Each row comes from the steps of one path. Every step used is in the known rows, and no mark comes twice. Write the path behind each row, first mark first.
In the rows, 128 means zero.
Known rows:
rako kuzun kedu totozer: [126 137 124 151 128  77 131 135 139 116 118 129  89 122 133 161 136 126
 128 142 167 141 153 117 129 111  95 113 114 135 109 131 136 150 117 120
 128 140]
zase totozer vasa kedu rako: [140 171 123 148 110 125 143 106 142 115 108 133  83 197 120 162 109 123
 140  94 135 149 130 108 103 107 101 131 126 103 135 100 121 121  59 122
  55 130]
mupa zase totozer vasa kedu rako: [147 174 119 148 135 140 148 101 137 117 105 135  28 151 117 160  98 116
 151 101 147 139 137 103  96 108  93 129 150 111 124  87 142 117  56 133
  81 134]
vasa kedu kuzun totozer zase: [117 113 116 148 140  62 132 147 115 150 107 109  72 133 121 147 113 145
 139 141 136 125 139 111 118 108 113 123  68 123 136 141 177 141  77 105
 119 148]
zase kuzun: [121 130 125 117 134 125 125 124 128 121 129 113 155  85 130 138 136 137
 122 100 144 126 142 119 135 121 124 125 114 140 123 144 151 141  93 121
  91 130]
kuzun kedu totozer vasa: [133 163 128 146 158  88 132 115 129 119 113 141  98 193 134 168 140 132
 126 128 155 144 134 112 120 109 104 118 143 120 127 103 118 137  99 120
 110 134]
kuzun kedu: [126 119 122 131 128 114 126 121 131 115 121 110  87 132 135 154 134 130
 111 151 136 137 141 135 141 129 115 124 120 118 129 130 144 122 116 119
 126 125]
totozer vasa: [135 153 136 137 144 124 124 116 122 130 125 129 120 198 129 133 132 128
 135 111 132 124 114 126 118 127 121 122 149 126 129 102 122 130  99 126
 115 122]
rako kuzun totozer vasa: [131 162 146 136 144  90 123 136 131 133 111 124  69 183 116 132 124 133
 143 107 153 134 134 115 119 120 104 112 115 164 110  96 147 135  76 112
 104 125]
zase kuzun totozer vasa: [122 173 139 111 168 109 124 122 133 126 110 114 109 145 119 142 129 149
 126  76 154 138 140 104 121 116 115 119 113 162 119 110 154 132  53 112
  77 130]
kedu rako kuzun totozer: [125 170 135 141 123 110 143 145 142 132 114 135  88  75 114 136 109 122
 147 112 151 167 148 116 120 115 102 121  83 151 113 100 121 125 109 118
 110 136]
kedu kuzun totozer: [121 141 133 126 136  91 131 151 138 148 122 127 130  89 126 153 128 145
 130 103 143 140 143 124 116 118 118 126  89 151 118 141 145 124  91 115
 130 146]
kedu zase kuzun: [108 109 121 118 131 147 128 130 123 129 129 116  97  94 137 127 137 133
 127  94 134 154 149 111 124 113 126 124 119 158 119 137 167 138  90 121
 139 129]
kedu rako kuzun: [131 151 130 146 106 127 141 134 133 133 129 135 118  88 121 136 120 111
 144 120 146 155 137 127 124 114 104 119 107 131 117 105 110 138 119 126
 117 131]
totozer zase kuzun: [114 131 121 131 155 120 125 127 106 142 122 112 132 105 122 122 131 140
 140 118 138 121 139 113 132 114 128 126  99 139 130 131 184 150  96 115
  95 132]
kedu totozer vasa zase kuzun: [116 159 129 127 167 110 138 112 116 109 121 157 141 164 128 130 134 137
 138 112 145 147 159  88 116 108 110 120 149 164 118 124 149 150  62 128
  81 133]
kedu zase: [117 102 123 127 124 141 131 138 127 134 128 131  75 132 135 113 127 120
 133 120 118 152 136 120 121 122 129 127 137 144 125 123 143 127 127 125
 176 132]
totozer zase kuzun kedu: [111 119 117 137 152  99 123 120 108 127 116  94  86 104 132 145 133 141
 122 139 148 135 149 121 143 113 116 120  91 128 132 132 198 142  89 105
  97 128]
rako totozer vasa kedu: [140 125 123 144 145  69 122 124 140 103 106 128  61 245 129 149 101 120
 133 134 139 128 117 102 115 119 110 118 130 117 136 107 132 126  78 128
 102 121]
mupa zase kuzun kedu: [123 124 119 124 158 123 125 111 126 112 119 104  62  43 131 158 132 132
 116 119 165 134 159 120 140 120 103 120 132 146 111 135 182 129  85 125
 123 130]
mupa zase kuzun totozer vasa kedu: [130 142 124 125 178 101 127 111 129 109 102 108  21 139 116 152 113 140
 131  99 161 124 150  95 119 116  98 114 136 146 119 108 170 133  37 123
  87 130]
vasa kedu: [130 103 115 137 115 110 127 123 128 110 119 112  87 157 126 141 122 124
 120 147 124 119 131 123 130 127 119 123 127 101 139 136 127 130 111 127
 113 127]
zase totozer vasa kedu rako kuzun: [141 168 127 157  97 109 140 115 142 121 110 123  66 202 117 164 113 116
 151  89 152 141 133 111 105 103  87 119 113 114 118 101 128 135  56 117
  54 129]
mupa zase kuzun kedu totozer: [126 147 114 133 171 107 134 119 132 111 117 127  76  39 131 171 133 133
 123 122 179 145 168 103 126 103  97 122 133 144 108 136 163 144  96 132
 115 142]
zase totozer vasa: [139 169 135 129 130 131 126 114 138 130 114 136 106 199 124 149 128 141
 142  85 139 125 123 115 108 117 120 132 139 144 120 114 147 122  84 121
  81 128]
mupa zase: [134 128 125 129 153 134 132 124 124 127 126 135  76  83 125 123 115 120
 138 126 137 123 136 123 122 130 120 129 157 141 115 116 144 126 124 140
 151 131]
rako kedu zase totozer: [126 102 125 139 113 119 130 145 152 124 118 135  37 172 136 153 118 122
 136  99 119 156 144 115 115 114 118 125 130 141 115 128 183 110 119 120
 136 133]
totozer vasa zase: [124 134 135 130 144 129 132 111 107 119 124 146 104 206 128 112 124 127
 134 140 116 138 135 115 122 135 120 122 154 150 128 105 145 128  95 125
 122 114]
zase totozer: [132 149 128 122 113 137 132 130 146 130 124 134 118 129 126 145 125 139
 139  98 136 130 135 118 118 120 126 137 120 139 115 140 149 118 109 124
  98 136]

Which path is each row?
[125 139 133 140 113 110 126 125 138 128 111 116   4 201 137 164 133 128
 142  86 154 149 145 116 113 109  93 116 125 164 101 112 183 127  59 103
 136 125]  rako kuzun kedu zase totozer vasa
[135 166 127 145 143 105 143 120 134 116  98 127  48 175 115 153 103 124
 134 117 138 166 136 110 113 115 101 122 106 106 143  83 108 121  61 118
  80 128]  kuzun totozer vasa kedu rako
[117 106 119 127 132 117 126 110 121 114 115 101  50 202 134 140 135 127
 124  96 137 137 140 102 116 107 110 115 131 128 133 119 162 144  45 117
 109 123]  totozer vasa kedu zase kuzun
[137 167 127 154 153  83 136 118 145 113 106 147  59 168 135 170 105 111
 130 146 154 181 127 112 118 112  98 119 111 120 131  73 120 113  80 120
 105 124]  kuzun kedu rako totozer vasa
[133 139 130 133 150  87 127 124 130 112 102 115  48 220 118 142 115 137
 126 123 133 131 131 110 120 123 111 117 118 120 138 106 128 126  66 113
  91 126]  kuzun totozer vasa kedu
[121 112 127 159 155  48 125 158 122 155 109 128  79 135 126 162 116 138
 136 127 136 137 139 122 122 108 113 114  84 138 121 121 199 128 101 104
 129 148]  rako kedu kuzun totozer zase
[120 145 127 144 161  94 137 113 116 103 115 156  76 199 136 148 128 128
 127 151 137 158 155 106 125 120 102 119 150 139 127 109 142 136  90 123
 123 127]  kuzun kedu totozer vasa zase
[135 132 111 150 126  90 143 134 151 101 109 142  76 146 124 149  91 107
 135 151 138 165 132 104 119 112 107 124  94 105 137 112 109 122 106 132
 106 131]  vasa kedu rako totozer
[137 148 124 126 139 147 135 123 140 128 118 139  71  85 119 140 110 131
 147  99 144 122 144 112 113 121 116 137 148 155 104 129 164 115 115 136
 125 136]  mupa zase totozer
[126 135 123 120 158 143 126 116 120 124 128 120  99  45 124 136 125 129
 133 102 156 125 149 112 127 115 115 124 144 154 110 130 166 135  92 134
 119 132]  mupa zase kuzun
[145 141 120 145 128  98 133 112 130 137 115 126  57 173 126 182 118 132
 144  73 158 103 134 111  93 107  95 126 146 128 112 129 168 128  42 125
 101 142]  mupa zase totozer vasa kedu kuzun
[115 141 134 118 153 128 130 104 107 112 126 133 119 165 128 126 131 136
 131 108 129 140 149 108 127 127 116 118 138 161 122 125 167 137  57 121
  84 116]  totozer vasa zase kuzun
[120 137 133 145 150  82 127 157 113 150 107 120  65 124 113 115 113 137
 156 139 147 130 142 111 128 119 114 116  78 166 112 114 180 145 107 108
 127 136]  rako kuzun totozer zase
[104 127 125 107 153 130 131 145 136 128 114 119  70  83 129 125 125 144
 129  88 142 167 162 101 122 112 122 123  99 179 115 134 173 127  81 113
 135 136]  kedu zase kuzun totozer
[133 125 120 152  91 108 141 127 131 116 120 118  78 121 119 145 111 106
 139 133 141 145 139 123 124 114  94 113 101 104 129 110 114 143 101 126
 101 129]  vasa kedu rako kuzun
[113  86 121 131 132 111 122 137 136 116 124 120  66 136 138 146 132 122
 116  93 134 153 152 117 128 114 115 113 123 146 119 133 187 128 102 119
 134 128]  rako kedu zase kuzun
[122 149 145 131 145  94 132 132 118 117 113 142  60 184 116 111 113 129
 148 126 135 151 152 107 126 133 102 109 124 182 109 103 156 132  70 112
 122 120]  rako kuzun totozer vasa zase
[130 166 123 137 193 101 130 103 129 114 112 132  62 117 131 174 135 134
 126 100 181 136 157  98 119 101  91 116 158 145 107 108 162 141  63 128
 100 138]  mupa zase kuzun kedu totozer vasa
[146 145 122 138 144 119 131 107 135 114 107 126  33 186 118 156 107 128
 145  95 145 111 134 104 106 119 102 127 163 123 119 110 158 121  65 130
  92 129]  mupa zase totozer vasa kedu
[136 151 122 153 126 119 139 109 126 119 114 128  81 195 124 149 115 112
 133 129 131 150 122 119 115 115 105 121 131  87 147  86 102 130  79 126
  86 124]  totozer vasa kedu rako
[140 147 126 134 117 110 129 110 140 113 109 118  76 238 123 157 122 135
 135 100 135 116 125 111 110 116 111 128 137 115 133 124 141 125  64 116
  71 125]  zase totozer vasa kedu
[128 125 113 143 130  90 135 129 137 111 117 137 104 166 127 143 122 125
 129 147 140 130 137 103 120 109 113 125 128 104 137 140 107 146 122 135
 109 141]  vasa kedu totozer
[126 171 124 131 149 104 139 114 136 109 101 114  77 146 115 159 111 134
 128  88 154 164 144 100 116 108  97 118  97 123 137 100 130 131  29 114
  44 129]  zase kuzun totozer vasa kedu rako
[112 146 116 145 146 115 136 119 109 129 114 107 103  62 129 154 127 132
 129 143 148 167 152 119 137 106 106 124  74 119 135 113 175 139  80 106
  84 131]  totozer zase kuzun kedu rako
[115  94 124 143 107 109 127 138 130 124 124 107  24 130 140 146 133 116
 126 134 143 158 153 126 131 118 102 112 114 154 108 126 165 135 109 113
 177 127]  rako kuzun kedu zase
[115 127 107 147 155  84 132 131 114 122 105 122 101 138 123 135 129 138
 137 134 149 122 147  91 124  94 114 121 101 119 136 145 165 166  94 120
  69 144]  vasa kedu totozer zase kuzun
[126 116 132 141 140  60 127 154 144 137 120 132  91 130 129 181 127 135
 119 103 142 141 144 129 123 117 108 114 103 136 117 132 162 118 101 114
 128 145]  rako kedu kuzun totozer
[104 136 131 102 155 113 137 133 124 109 116 133 105  87 119 114 115 145
 128 119 132 159 173 100 135 128 121 122  98 186 118 151 176 128  73 115
  97 128]  vasa zase kuzun totozer
[134 171 133 144 160 111 131 119 129 131 116 155 127 199 129 140 138 130
 141 110 146 134 123 104 107 105 117 124 150 128 125 102 107 141 109 132
 102 134]  kedu totozer vasa
[121 142 120 162 129  80 141 146 117 136  97 117  22 114 109 127  96 121
 156 156 141 153 145 106 123 107  95 113  63 127 130 100 151 144  87 109
  94 138]  vasa kedu rako kuzun totozer zase
[118 147 132 107 152 112 127 136 138 123 115 112 115  75 119 136 124 150
 124  92 150 144 154 109 131 117 122 125  95 164 118 138 152 129  76 114
  82 134]  zase kuzun totozer
[128 103 118 143 142  84 126 133 139 109 106 136   9 242 136 135  99 113
 138 135 128 150 123  93 105 112 110 118 135 135 132 104 150 126  78 126
 150 122]  rako totozer vasa kedu zase
[126 147 133 128 127 145 133 121 139 139 116 139  63 210 133 135 125 133
 150  79 131 148 131 107  99 110 121 132 143 155 117 108 159 118  82 120
 129 130]  kedu zase totozer vasa
[120 126 123 121 113 152 134 138 143 136 121 136  76 135 133 130 122 133
 144  93 125 153 142 110 109 112 127 136 126 157 119 138 165 117 109 121
 141 136]  kedu zase totozer
[117 145 118 131 153  98 130 123 137 111 118 121 121  84 137 171 144 140
 112 121 166 144 160 109 134 102 105 122 112 128 118 144 149 145  91 120
  88 143]  zase kuzun kedu totozer
[120 134 128 116 116 137 140 128 128 115 124 151 103 135 125 121 114 136
 140 126 116 140 154 110 122 130 123 136 125 162 119 150 164 117 104 124
 110 126]  vasa zase totozer
[127 125 106 164 144  78 141 138 127 118 101 140  53 148 122 135  83 108
 154 176 131 160 128  97 118 107 111 126  82 108 145 101 147 133 108 124
 102 133]  vasa kedu rako totozer zase
